What can hang from each mark
j_648: j_220 j_523
j_85: j_126 j_270 j_319 j_822
j_523: j_648
j_319: j_85
j_22: j_220 j_400
j_220: j_22 j_648
j_400: j_22 j_85
j_822: j_85
j_973: j_822

Every row comes from one small tree of marks. The marks that hang from a mark follow it in brackets, in the order of their numbers. Every link used is in the known rows. Which tree was each row made from?
Known rows
j_319[j_85[j_270]]: [ 1.88 -2.18 -0.91 -0.54  1.92  1.18 -1.12 -3.21  0.29  0.20  0.51 -0.57
  1.55 -2.05  1.63 -0.66  1.15  0.59  0.52  1.10 -0.72  1.40  2.27 -1.17]
j_85[j_126 j_319 j_822]: [ 0.66  0.78 -1.63 -0.76 -1.49 -0.80 -2.23 -3.09 -0.96  0.03 -2.45  0.05
  0.54 -0.43  0.48 -1.29  0.78 -0.52  1.51  2.55 -1.15  1.16  2.12 -1.79]
j_973[j_822[j_85[j_126 j_270 j_319]]]: [ 1.56  0.55  0.03 -0.98  0.61 -2.59 -1.13 -3.21  1.37 -2.01 -1.29  0.27
  0.80 -1.50  0.86 -0.05  1.64 -0.58  0.98  1.89 -3.37  1.42  1.37 -2.23]
j_648[j_220[j_22[j_400[j_85]]] j_523]: [ 1.11 -3.46  0.23  0.41 -2.81  5.48 -4.32 -2.52 -0.89 -4.16  0.08  1.85
  0.94  1.30  1.81 -1.97  0.68  1.00  3.69  2.48 -1.03  0.79  1.81  1.48]
j_523[j_648[j_220[j_22[j_400[j_85]]]]]: [ 1.94 -2.43  0.13  0.64 -1.79  5.06 -3.06 -1.59 -0.21 -2.87  0.55  3.08
  0.57  1.34  1.50 -1.94  1.73  0.98  3.73  2.17 -0.76  1.63  2.19  1.04]
j_22[j_220[j_648[j_523]] j_400[j_85[j_270]]]: [ 2.19 -3.51 -1.19  1.64 -1.62  4.64 -3.84 -4.15  0.20 -4.02  0.94  1.67
  3.11  0.01  1.35 -1.90  2.31  0.65  4.79  2.21  0.14  2.42  2.85 -0.24]
j_220[j_22[j_400[j_85[j_126]]] j_648[j_523]]: [ 1.50 -2.27 -2.47  0.82 -2.98  5.27 -4.84 -0.53 -0.15 -4.35 -0.90  1.58
  1.83  0.79  0.49 -3.37  1.54  0.18  5.02  2.67 -1.10  1.93  2.25  1.34]
j_523[j_648[j_220]]: [ 1.49 -1.33 -0.32  0.30 -0.59  2.10 -1.11 -2.53 -1.06  0.13  0.59  1.73
  0.02 -0.49  1.58 -1.54  1.86  0.41  2.03  1.47  0.05  1.32  1.51 -0.17]
j_973[j_822]: [ 0.03 -0.51  1.04 -0.82 -0.63  0.56 -1.51 -2.43 -2.44 -2.00 -0.41 -0.04
  0.05 -1.90  1.61 -0.55  0.37 -0.05  1.39  0.87 -0.29  0.07  0.15 -0.20]
j_22[j_400[j_85[j_270 j_822]]]: [ 0.99 -1.67  1.25 -0.75 -0.78  2.92 -2.89 -5.07  0.75 -1.76 -0.80  0.90
  2.48 -0.75  1.23  0.58  0.28  0.08  3.40  2.19  0.03  1.44  2.96 -1.13]
j_220[j_22[j_400] j_648[j_523]]: [ 1.83 -3.27 -2.41  1.02 -2.19  6.48 -4.27  0.68 -0.86 -3.86  0.01  1.17
  1.43 -1.07  1.24 -4.04  1.76  0.31  3.63  1.40  1.55  1.70  1.92  1.63]
j_319[j_85[j_126 j_270 j_822]]: [ 1.44 -0.71 -1.23 -1.54  0.50  0.84 -1.74 -5.07  0.44 -0.50 -1.03 -0.31
  1.65 -1.67  0.95 -1.03  0.77  0.04  1.25  2.42 -2.46  1.99  3.13 -1.73]
j_319[j_85[j_126 j_270]]: [ 1.42 -1.24 -2.02 -0.82  1.71  0.00 -1.51 -3.35  0.65  0.39 -0.14 -0.15
  1.25 -0.78  1.01 -0.91  0.98  0.04  0.91  1.81 -2.32  1.66  2.26 -1.35]
j_85[j_270 j_319 j_822]: [ 1.70 -0.36 -1.01 -0.34 -0.30 -0.29 -1.44 -3.70  0.29  0.55 -1.36 -0.08
  0.90 -2.04  0.94 -0.77  1.00 -0.37  1.01  2.03  0.19  1.72  2.77 -2.27]
j_22[j_220[j_648] j_400[j_85[j_319]]]: [ 2.26 -1.92 -1.10  2.08 -1.19  2.33 -3.44 -2.31 -1.11 -3.58 -0.21  1.55
  2.53  1.49  1.13 -1.46  2.98  1.01  3.31  2.24 -0.05  1.58  2.03 -0.73]
j_400[j_22[j_220[j_648]] j_85[j_126 j_319]]: [ 2.51  0.74 -3.65  0.41 -1.16  0.97 -2.61 -1.41 -1.49 -3.15  0.23  1.75
  1.09  0.46  0.72 -2.21  2.82  0.54  2.00  3.04 -1.23  1.38  2.32 -0.06]
j_22[j_220[j_648] j_400[j_85[j_126]]]: [ 1.25 -1.84 -1.15  0.93 -1.38  3.07 -3.82 -2.64 -1.50 -3.90  0.04  2.18
  2.43  2.26  0.87 -1.55  2.25  0.55  3.96  2.57 -1.11  1.64  1.56 -0.15]
j_648[j_220]: [ 0.75 -1.87  0.37 -0.15 -0.23  1.46 -1.65 -2.63 -2.03 -0.39  0.36  0.82
  0.12  0.03  1.81 -0.67  1.08  0.50  0.65  1.64 -0.08  0.27  0.48 -0.22]
j_648[j_220[j_22[j_400[j_85[j_270]]]] j_523]: [ 1.75 -3.76 -0.20  0.47 -1.83  4.83 -3.85 -3.30  0.77 -3.35  0.56  2.11
  1.05  0.92  1.66 -1.72  0.82  0.64  3.61  2.72 -1.28  1.65  2.46  0.76]
j_85[j_126 j_319]: [ 0.67  0.22 -2.49 -0.06 -0.25 -1.69 -1.96 -1.31 -0.76  0.98 -1.52  0.21
  0.04  0.41  0.62 -1.27  1.03 -0.46  1.13  1.97 -1.03  0.86  1.17 -1.36]
j_822[j_85]: [ 1.14 -1.97  1.10 -1.49  0.42  1.77 -1.39 -1.46 -0.84 -1.69  0.09 -0.19
  1.90 -2.23  2.13  0.17  1.08  0.22  0.59  0.61  0.27  0.20  0.71 -0.83]
j_85[j_126 j_270 j_319 j_822]: [ 1.30  0.60 -2.10 -0.73 -0.43 -1.44 -1.82 -3.89  0.63  0.89 -2.02  0.34
  0.53 -0.78  0.35 -1.06  0.96 -0.87  1.42  2.74 -1.33  2.01  2.75 -2.44]
j_220[j_22[j_400]]: [ 0.85 -2.60 -0.88 -0.40 -0.61  4.26 -3.28  0.69 -1.40 -2.23  0.13  1.37
  0.54 -0.02  1.82 -1.89  0.44  0.23  1.76  1.09  1.47  0.64  1.17  0.97]
j_973[j_822[j_85]]: [ 0.70 -0.93  2.55 -1.58 -0.15  0.97 -1.25 -2.42 -1.37 -3.69 -0.23 -0.26
  1.32 -2.80  2.12  0.23  0.96  0.22  0.92  0.62 -1.18  0.01  0.20 -0.56]

Write each row's tree
[ 0.55 -1.58 -0.90 -0.70 -1.38  3.14 -3.92 -0.59 -0.77 -2.71 -0.80  1.74
  0.86  1.85  1.08 -1.34  0.26  0.11  3.15  2.35 -1.20  0.81  1.53  0.62]
j_220[j_22[j_400[j_85[j_126]]]]
[ 1.21  0.03 -0.84 -0.24 -1.06 -0.17 -3.25 -4.98  1.81 -0.82 -2.25  1.07
  1.92  0.96  0.20  0.15  0.78 -0.38  3.50  3.23 -2.00  1.96  3.49 -2.06]
j_22[j_400[j_85[j_126 j_270 j_319 j_822]]]
[ 2.64 -1.55 -0.82  1.52 -1.83  3.19 -2.97 -1.31  0.45 -2.30 -0.35  2.89
  0.31  1.78  1.16 -2.24  2.34  0.96  3.48  2.50 -1.21  1.83  2.76  0.28]
j_523[j_648[j_220[j_22[j_400[j_85[j_319]]]]]]
[ 2.38 -1.35 -0.38 -0.54  1.37 -0.74 -0.91 -2.07  1.56 -0.33 -0.32 -0.10
  1.75 -2.18  1.54  0.18  1.84 -0.12  0.15  1.15 -0.43  1.30  1.92 -2.30]
j_822[j_85[j_270 j_319]]
[ 1.03 -3.55 -0.77  0.43 -2.17  5.47 -4.04 -1.37 -1.15 -3.30  0.27  1.78
  0.30  0.57  2.04 -2.88  0.82  0.71  2.76  1.98  0.06  0.89  1.46  1.62]
j_648[j_220[j_22[j_400]] j_523]
[ 1.95 -1.90  0.98 -0.06 -3.02  6.00 -3.30 -3.28 -0.43 -3.84 -0.46  2.93
  0.98  0.49  1.45 -2.02  1.52  0.85  4.13  2.74 -0.96  1.91  3.11  0.59]
j_523[j_648[j_220[j_22[j_400[j_85[j_822]]]]]]
[ 1.59 -3.23 -0.73  1.52 -2.60  5.22 -4.25 -3.32 -1.49 -4.85  0.48  1.44
  3.10  0.36  1.52 -2.21  2.10  0.96  4.84  2.00  0.29  1.60  2.10  0.52]
j_22[j_220[j_648[j_523]] j_400[j_85]]
[ 2.02 -0.45 -1.41 -0.85  1.15 -1.85 -1.25 -2.18  1.92 -0.03 -0.91  0.32
  1.39 -0.92  0.87 -0.15  1.67 -0.58  0.54  1.87 -1.96  1.55  1.87 -2.47]
j_822[j_85[j_126 j_270 j_319]]
[ 2.13 -1.43 -2.19  0.11 -2.36  5.05 -3.11 -2.18 -2.25 -4.76  1.55  1.20
  1.99 -1.86  1.76 -2.58  2.11  0.96  3.05  2.17  0.67  1.18  2.45  1.37]
j_400[j_22[j_220[j_648[j_523]]] j_85]
[ 1.84 -1.61 -0.14 -1.22  0.71  2.00 -1.41 -5.03  0.07 -0.77 -0.40 -0.78
  2.03 -2.91  1.48 -0.67  0.89  0.42  0.90  1.69 -0.93  1.71  3.13 -1.56]
j_319[j_85[j_270 j_822]]
[ 1.70 -2.71 -1.96  1.06 -2.03  3.99 -2.86 -2.23 -2.71 -3.26  0.68  0.63
  1.64 -1.33  1.63 -3.26  2.29  0.50  2.75  1.53  0.91  1.58  1.42  0.14]
j_22[j_220[j_648[j_523]]]
[ 1.77  0.60 -0.90 -1.11 -2.03  1.88 -2.40 -3.74 -2.21 -3.33 -0.19  0.94
  1.21 -1.25  1.85 -0.82  1.26  0.83  1.38  2.82 -0.15  0.73  2.97 -0.49]
j_400[j_22[j_220] j_85[j_319 j_822]]
[ 2.12 -1.56 -3.22  0.12 -1.82  5.02 -2.80 -0.99 -2.52 -3.89  1.82  1.22
  1.33 -2.49  1.93 -3.51  2.31  0.63  2.11  1.68  1.81  1.29  2.09  1.49]
j_400[j_22[j_220[j_648[j_523]]]]
[ 1.09 -2.98 -0.13  0.15 -0.77  4.48 -3.23 -0.59 -1.46 -2.62  0.52  2.19
 -0.03  1.34  2.01 -1.88  1.02  0.78  1.46  1.86  0.34  0.71  0.92  1.14]
j_648[j_220[j_22[j_400]]]
[ 0.75 -2.55 -0.89  0.16 -3.05  4.30 -4.64 -2.63 -0.52 -3.89 -0.57  2.19
  0.65  2.48  1.22 -2.24  0.56  0.55  4.07  3.24 -2.63  1.08  1.81  1.36]
j_648[j_220[j_22[j_400[j_85[j_126]]]] j_523]
[ 1.36 -0.22 -1.03 -0.87  0.15 -1.33 -1.69 -1.29  0.26 -0.84 -1.38  0.08
  1.33 -0.58  1.07 -0.41  1.58 -0.20  0.63  1.67 -1.79  0.71  1.14 -1.75]
j_822[j_85[j_126 j_319]]
[ 1.80 -1.54  0.14  0.37 -1.31  1.52 -3.13 -5.71  0.16 -2.67 -0.81  1.52
  2.34  0.68  1.39 -0.18  1.51  0.52  3.01  2.86 -0.71  1.93  3.41 -2.01]
j_22[j_220 j_400[j_85[j_270 j_319 j_822]]]
[ 1.15 -2.37 -1.80  1.16 -2.78  4.04 -4.61 -3.39 -1.14 -4.64 -0.18  1.82
  2.77  1.59  0.91 -2.45  2.03  0.53  5.16  2.73 -1.29  1.91  2.06  0.32]
j_22[j_220[j_648[j_523]] j_400[j_85[j_126]]]
[ 2.48 -0.28 -2.96 -0.39 -0.11  2.22 -2.26 -2.35 -0.48 -2.92  1.51  2.19
  1.37 -0.27  0.92 -1.75  2.33  0.24  2.15  2.92 -0.87  2.00  2.51  0.07]
j_400[j_22[j_220[j_648]] j_85[j_126 j_270]]
[ 1.57 -2.75 -0.28 -0.29 -0.21  3.75 -3.11 -1.25  0.54 -2.16  0.31  1.64
  1.22  0.33  1.53 -0.82  0.52  0.20  2.70  1.87  0.11  1.41  2.27  0.19]
j_220[j_22[j_400[j_85[j_270]]]]
[ 0.89 -0.38  0.98 -1.78  0.65 -0.78 -1.12 -3.40  0.60 -2.54 -0.40  0.44
  1.01 -1.91  1.28  0.25  1.01 -0.59  1.22  1.50 -2.84  1.12  0.89 -1.45]
j_973[j_822[j_85[j_126 j_270]]]
[ 0.82 -0.45 -0.75 -1.69 -0.51  1.52 -2.18 -4.19 -1.19 -1.15 -1.52 -0.62
  1.66 -1.29  1.09 -1.17  0.61  0.31  1.35  2.24 -2.33  1.15  2.42 -1.02]
j_319[j_85[j_126 j_822]]
[ 1.29  1.45 -1.95 -1.44 -2.28  0.75 -2.82 -3.88 -1.78 -3.12 -0.82  1.33
  0.92  0.03  1.14 -1.15  1.18  0.39  1.72  3.54 -1.73  1.03  3.00 -0.61]
j_400[j_22[j_220] j_85[j_126 j_319 j_822]]
[ 2.19 -1.03 -2.57 -0.18 -0.34  4.00 -2.09 -0.28 -2.86 -3.18  1.96  1.48
  1.05 -1.86  1.94 -2.55  2.40  0.68  0.89  1.49  2.09  1.01  1.53  1.01]
j_400[j_22[j_220[j_648]]]
[ 2.24 -1.46 -0.28  1.47 -2.40  3.20 -3.72 -4.09 -1.32 -4.43 -1.11  1.41
  2.94  0.53  0.97 -1.58  2.72  0.93  3.72  2.80 -0.20  1.86  2.87 -1.21]
j_22[j_220[j_648] j_400[j_85[j_319 j_822]]]
[ 1.76 -0.59 -3.23 -0.17 -2.59  3.83 -3.43 -2.40 -1.89 -4.54  0.87  1.58
  1.69 -0.61  1.13 -2.97  1.98  0.52  3.48  2.90 -0.93  1.46  2.44  1.23]
j_400[j_22[j_220[j_648[j_523]]] j_85[j_126]]
[ 1.42  0.13 -1.89  0.04  0.17 -2.41 -1.78 -3.31  1.14  0.91 -1.32  0.47
  0.80  0.77  0.27 -0.09  1.08 -0.49  1.99  2.69 -2.36  1.48  2.24 -2.10]
j_400[j_85[j_126 j_270 j_319]]
[ 0.67 -0.28 -1.06 -1.55 -0.47  0.55 -1.83 -4.11 -0.07  0.23 -1.22  0.58
  0.74 -1.19  0.76 -0.83  0.29 -0.82  1.71  2.45 -0.84  1.67  2.30 -1.62]
j_85[j_126 j_270 j_822]
[ 1.36 -1.23 -0.37 -1.71  1.16 -0.03 -1.27 -2.39  1.24 -0.65 -0.06  0.53
  1.61 -1.41  1.31  0.06  1.13 -0.56  0.84  1.56 -1.38  1.24  1.42 -1.76]
j_822[j_85[j_126 j_270]]
[ 2.61 -2.88 -1.14  0.89 -0.30  4.81 -3.23 -0.48  0.75 -3.08  0.41  1.77
  1.87 -0.13  0.93 -1.97  1.91  0.30  3.28  1.94  0.50  2.15  2.41  0.38]
j_220[j_22[j_400[j_85[j_270]]] j_648]
